Known rows, with every step that occurs
g b: -5	-4	11	-50	1	-1	5	-5	19	11	3	26	2	14	-29	-16	9	-5	32	2	19	15	2
g b f: -6	11	5	-47	39	8	8	-8	3	24	-18	7	29	7	18	-29	3	-33	6	0	20	39	-4
b f p w: -21	24	-34	-4	16	6	5	-2	-7	13	-27	-39	4	-19	24	-1	7	-10	-21	-8	-25	12	-18
b t: -17	1	-16	5	8	-8	-9	-7	-9	5	14	32	15	17	20	9	6	-15	-11	12	29	-21	0
d p: 3	15	-5	16	-16	0	-3	3	-3	6	6	-4	-7	10	-8	11	8	-6	5	10	4	-18	-1
t b: 8	-7	12	-30	-17	-5	-12	-2	-6	-12	15	22	12	2	-49	-27	-3	5	-7	5	18	4	4
w p d b f: 0	16	-2	32	21	15	8	5	11	4	-26	-1	10	-6	42	-10	-5	-18	-18	-7	-19	16	12
t b d: 14	-10	2	-17	-11	7	-10	-2	1	-8	7	15	10	7	-78	-29	1	4	-23	-7	7	-4	-6
t b f p: -7	-11	-15	-5	44	-8	-3	-7	-9	-6	-18	-13	21	-10	-9	-35	-4	-30	-3	7	14	36	-12
d b: -1	12	17	32	-17	24	-9	9	9	9	-12	27	4	5	-7	3	3	6	18	-3	7	2	12
d b g p: 14	-10	25	15	16	3	13	1	7	3	4	2	10	-10	-22	30	-7	10	18	-13	17	9	6
t b f: 4	9	6	-29	26	6	-6	-5	-16	4	-7	4	35	-4	2	-40	-7	-24	-26	2	20	33	-3
d p t: -3	-3	-2	7	-27	-3	-7	4	-8	2	3	-8	-34	13	50	28	5	9	18	18	-6	-31	12
g p d: 0	-5	-17	-41	-7	-1	27	-2	21	-2	32	0	-12	3	-56	16	-21	28	27	-7	-26	-21	-6
d b f p: -12	1	-14	33	42	11	-1	0	0	8	-34	-11	17	-6	17	-16	-1	-30	12	1	5	32	-6
p t: -3	-7	-16	-9	-22	6	-6	0	-7	6	12	6	-23	11	35	14	-6	17	20	9	-6	-25	11
f p t b: -3	-33	10	-26	-12	-19	-13	-2	-7	-24	4	0	-17	-1	-8	-13	-3	9	10	17	8	0	6
g p: 5	-2	-8	-36	22	4	10	1	7	7	23	3	9	3	-40	7	-18	17	27	-6	13	-6	-18
b f: -3	22	-23	-4	30	18	1	-6	-12	23	-6	0	33	1	24	-24	-9	-26	-12	-3	8	20	-5
d b g p t: 8	-23	26	2	-3	-2	6	3	2	-1	2	-4	-22	-2	40	44	-7	23	26	0	4	-10	17
b d: 7	3	-28	7	-2	21	-3	-3	5	9	8	12	8	11	-56	-13	-2	4	-8	-12	-5	-16	-8
f p: -10	-10	-40	20	13	-2	0	-6	2	-1	2	-4	-2	0	-29	-11	-3	-9	26	4	-1	0	-10
p w: -13	33	-21	-15	-31	13	0	3	-2	14	0	-11	-6	-9	-1	10	8	18	-19	-12	-24	-18	-6
b g: 10	0	-13	40	-11	-1	6	-11	-10	4	18	5	9	-8	-11	11	2	-9	-6	-9	4	-6	19
t b g p w: 3	8	16	-36	-8	-9	10	-1	-3	-2	5	-25	-2	-24	-17	24	3	22	-26	-16	-9	1	-6
p f: -6	20	-25	38	-2	2	-6	3	-4	4	29	3	8	3	36	-17	-11	7	22	-3	-21	5	-25
b g p w: -1	17	-2	-19	-4	0	14	-1	-1	9	7	-28	-4	-21	-4	36	3	23	-16	-20	-15	-8	-7
w p: 8	4	-38	36	12	-7	0	2	9	-15	9	8	-6	-4	10	-14	-3	0	-19	-2	-7	-19	5

Rows
2	-1	23	-27	13	-5	-8	-1	-19	-1	-18	-13	9	0	49	-17	1	-19	-21	14	14	21	4
d p t b f
9	8	-8	23	-10	6	-3	3	1	6	-2	-7	-7	14	-34	5	12	-5	-9	2	-3	-22	-7
b d p
0	18	-13	57	-5	-2	-6	8	-1	0	13	-15	-3	10	26	-6	2	1	7	-1	-26	-5	-31
b d p f
6	-5	5	-16	28	-7	-8	-1	-13	-11	-13	-7	9	-7	60	-29	-6	-15	-35	8	9	21	7
w p t b f
15	-26	0	-7	-9	-6	-11	2	4	-24	1	5	-15	3	-20	-18	0	14	-32	0	-5	-17	4
w p t b d
-18	3	18	31	1	2	-13	2	-2	5	-10	42	11	16	37	18	12	-14	-7	10	32	-12	10
d b t
14	-10	0	-4	22	-6	17	-7	1	3	24	-5	10	-9	-28	22	-11	8	13	-11	14	0	0
b g p
2	-2	13	-36	16	1	-8	-3	-19	2	-9	-3	17	-1	39	-25	-7	-15	-19	9	14	24	4
p t b f
-11	0	-41	14	49	4	3	-8	-6	10	-17	-18	18	-6	7	-23	-6	-31	9	2	3	26	-15
b f p
-19	-1	13	21	-13	-2	0	2	7	-1	-2	38	0	16	21	25	10	-6	-2	9	10	-23	15
p d b t
7	-18	33	-27	-31	-17	-15	4	-12	-19	4	3	-21	7	6	1	5	10	-3	20	12	-11	13
d p t b
19	-21	24	-24	14	-17	10	-7	-3	-11	23	-1	13	-12	-44	11	-10	9	2	-7	24	11	0
t b g p
5	-20	21	-38	-29	-10	-13	0	-10	-17	10	15	-12	5	-1	-10	-3	17	1	14	11	-6	12
p t b
5	-1	14	-12	-4	-2	1	2	14	7	-11	0	-11	19	-38	2	21	-12	4	4	7	-5	-5
g b d p
-24	16	-15	-33	22	-1	8	-4	3	14	-33	-34	1	-14	23	-6	14	-13	-10	-7	-17	26	-16
g b f p w
-4	7	13	23	-37	19	8	8	20	2	-2	23	-12	4	-23	13	-2	15	21	-5	-22	-10	18
p d b
0	0	22	-2	-17	13	16	10	26	0	2	14	-11	2	-32	23	-10	24	31	-8	-15	-6	7
g p d b
14	-2	14	1	-16	-5	-10	4	-2	-9	-2	-5	-4	11	-51	-7	13	-5	-21	5	8	-12	-5
t b d p
1	3	4	45	-20	7	7	11	28	-13	-8	17	-22	-1	-3	9	-1	12	1	-6	-29	-16	22
w p d b
9	-28	29	-62	-7	-15	-7	2	-4	-19	15	6	-12	3	-10	1	-12	25	11	10	17	-2	1
g p t b
-20	18	-35	-1	-11	1	2	0	0	5	-11	-27	-14	-15	-5	8	9	11	-7	-7	-28	-7	-15
f p w
5	3	16	51	17	-5	6	6	2	0	19	-7	10	-9	37	13	-12	11	29	-11	-10	21	-21
d b g p f
1	-16	16	-21	-18	-5	-3	4	6	2	-10	-10	-36	21	24	22	15	8	16	13	-5	-20	8
g b d p t
-22	25	-12	10	12	13	1	4	-1	13	-40	-33	1	-19	34	4	11	-10	-17	-10	-22	19	-11
d b f p w
5	10	8	41	-10	-10	-11	9	-5	-10	13	-12	0	7	15	-15	4	0	-2	2	-17	5	-29
t b d p f
6	-3	14	60	-34	5	14	-3	9	-2	3	13	-5	-10	-13	29	5	1	3	-11	-16	-5	33
p d b g
18	-30	13	30	-16	-26	-3	-7	-11	-29	11	1	-13	-15	23	6	4	0	-28	3	6	-6	31
w p t b g
